Known rows, with every step that occurs:
sakun > mipigak: [  0  22  -6  -7   0   2   0  -1   0   0 -10  -2  -6  -1   0  -4  -3   5
   1   1   3  -7   5   2   2]
sakun > vufupa > bute > mipigak > siveb > tofal: [ -6 -19   6 -12   1   2   2  -8  -7   4  -9  -2  12  -2   2   3  15  -2
  -3   0  -7  -3 -15  -8  11]
siveb > tofal: [  0   9   5  -3   1  -1   3   2   0   3   0  -6   6  -1   1 -10   2   9
   1  -2   1  -5  -2   1   5]
bogom > vufupa > bute > mipigak > siveb > tofal: [-13  -8  10 -23   3   3   4 -10  -8   3 -11  -1  27  -3   6   8   2 -10
   2 -16  -9  -6  -2   5  12]
sakun > mipigak > bogom: [ -2  29  -5  -7  -3   7  -1  -2 -11   2 -15  -1  -4  -1   3  -4  -7   5
   2   1   8  -8   4  -2   2]
bogom > vufupa: [  1   1   7 -12   5   1   3  -5   0  -2   0   2  19   0   6   6   2  -7
   1 -18   0   4   5   7   2]
vufupa > bute: [ -6 -18   2   2   1  -3  -5  -6   1   0  -2  -3  12  -1   2   9   2  -2
   0  10  -7   1  -2   0   5]
siveb > mipigak > sakun > vufupa: [  5 -19  21 -13   0  -9  -1   1  -4  -1  -3  -5 -10  -1   0  10  15  16
  -1  10 -10   6  -7  -7   3]
bogom > vufupa > bute > mipigak > sakun: [ -6 -14  15 -26   3  -5  -7  -6  -6  -7 -16   6  16  -3   3  17   3 -17
   7  -1 -18   7  -3  15   8]
bute > vufupa: [  1  -4   1  -7   2   1   3  -1   1  -1   3   3  -5   1   0   1  16  -8
  -5   8   6   0   6 -13   1]
bogom > vufupa > bute > mipigak: [ -6 -15   3 -21   4   1  -3 -11   1  -3 -10   6  24  -2   6  18   2 -19
   4  -4 -11   1  -2  12   9]
tofal > siveb > mipigak > sakun > vufupa > bogom: [  0 -15  24  -7   4  -2  12   1   3  -2 -12  -2 -21  -2   4  13   9  19
  -7 -15 -12   5 -14  10  -4]
tofal > siveb > mipigak > sakun: [ -5  -8  22  -6  -1  -8   1   5  -6  -4  -7  -8 -24  -3  -5  10  -2  15
  -2 -15  -5   0  -1  10  -7]
vufupa > sakun > mipigak > siveb > tofal: [ -9  31   2  -9  -3   0  21  10  -5   5 -14  -7   8  -2  -6 -16  -2  13
  -3   5  18 -14   0  -2   3]
mipigak > sakun > vufupa > bute: [  1 -29  16  -6   3  -9  -9  -7  -3  -4  -4  -1   8  -1   0  11  18   0
   0  15 -17  15 -11  -4   6]
bogom > vufupa > sakun > mipigak > siveb: [ -9  23   4 -18  -1   3  21   1  -5   0 -14   0  21  -1  -1   0  -4  -3
  -3 -13  16  -2   7   3   2]
tofal > siveb: [ -4   0   4   3   1   2   5  -1   0  -3  -1  -2  -9  -1  -2   3  -2   1
  -4 -29   3   0   0  12  -8]
siveb > mipigak > sakun > vufupa > bogom: [  3 -16  22 -10   2  -4   7   1   4   1  -9   0 -12   0   6  11  10  18
  -2  14 -15   6 -15  -5   2]
siveb > mipigak > sakun: [ -2  -7  19 -10  -2  -9  -2   5  -6  -1  -6  -6 -15  -2  -2   8   1  14
   2  11  -8  -1  -1  -1   1]
sakun > mipigak > bogom > vufupa: [  0  29   2 -19   2   8   1  -8 -10   0 -15   1  13  -1   8   2  -6  -2
   3 -17   7  -4   9   7   4]
mipigak > sakun > vufupa: [  6 -11  13  -8   2  -6  -4  -1  -5  -4  -3   1  -8   0  -1   2  16   3
   0   3 -11  14  -9  -3   0]

Rows:
[  0 -26   0 -12   3   1  -5 -10   2  -2  -8   6  11  -1   2  13  13 -10
   0  14 -11   2 -13   1   8]
sakun > vufupa > bute > mipigak
[ -4  13   4 -25   0   8  15   3  -7  -2 -16  11  27  -1   1   7  -6 -17
   3  -2  12   2  -4  13   3]
bute > mipigak > bogom > vufupa > sakun
[-14 -19   5 -18   1   5   1 -13  -8   0 -11   5  22  -2   4  17   1 -20
   0 -15  -7  -1   0   3   7]
bogom > vufupa > bute > mipigak > siveb
[  6  -9   2   0   4   5  10  -4   9   2  -4   6   2   1   9   3  10   3
  -4  -1  -7   6 -14  -3   1]
sakun > vufupa > bogom
[ -5 -19   8 -10   5  -2  -4 -12   1  -2  -1  -1  31  -1   8  16   5  -9
   1  -9  -9   6   3   7   7]
bogom > vufupa > bute
[ -3  11   8 -14   0   4  15   3  -7  -1  -8   4  30  -1   3   6  -2  -7
   0  -6  15   6   0   7   1]
mipigak > bogom > vufupa > sakun
[ -7  27   1  -8  -2   4   6   0  -9   6 -11  -9  -4  -1  -2 -16  -2  13
  -1 -10   6 -16   3  -6   4]
sakun > mipigak > siveb > tofal
[ -5  -7  10  -2   0   0   6   1   0   0  -3  -7 -14  -3  -1  11  -2  15
  -5 -21   2  -7   2   9  -6]
tofal > siveb > mipigak
[ -8  28   4 -17   0   4  24   8  -4   4 -11  -4   3  -1  -7 -16  13   5
  -7  12  26 -14   5 -17   6]
bute > vufupa > sakun > mipigak > siveb > tofal
[ -7 -19  15 -14   2   1  -2 -12  -9   3  -7  -7  27  -3  11  25   0   3
   1   0  -7  -3   3  -1   9]
siveb > mipigak > bogom > vufupa > bute
[ -6 -12   9  -9   3   3  -3 -13 -10   0  -6  -1  31  -1  11  17   0  -9
   2  -7  -5   5   1   4   7]
mipigak > bogom > vufupa > bute
[ -1   7   8 -11   2   7   2  -7 -10   0  -4   2  19   0   9   7  -3  -7
   2 -20   1   4   4   4   3]
mipigak > bogom > vufupa
[-14 -18  -3  -8  -2   4  -2  -5  -8   2 -11   3   4  -2  -2  12   0 -13
   0   3  -7  -3  -6  -4   4]
vufupa > bute > mipigak > siveb
[ -6   1  11  -2  -2   4   5   0 -11   2  -7  -7 -11  -4   0  12  -6  13
  -4 -19   6  -7   0   6  -6]
tofal > siveb > mipigak > bogom
[ -8  32   8 -20   1   1  24   3  -5   3 -14  -5  26  -2  -1  -9  -1   6
  -2 -14  17  -9   6   3   6]
bogom > vufupa > sakun > mipigak > siveb > tofal
[ -6   0  17 -12   2   6   7  -5 -11   0  -7  -6   5  -3   7  17  -5   7
  -3 -39   4  -3   6  13  -4]
tofal > siveb > mipigak > bogom > vufupa
[  5  -7  10 -20   1  -2  -3  -1  -6  -6 -11   8 -12   0  -1   2  12  -6
   3   4 -11  10 -14   2   3]
bute > mipigak > sakun > vufupa
[ -3  31  -3 -10  -3   2  13   6  -7   1 -18   0   8  -1  -3  -6  -7   4
   1  13  21  -7   0   3   1]
vufupa > sakun > mipigak > bogom
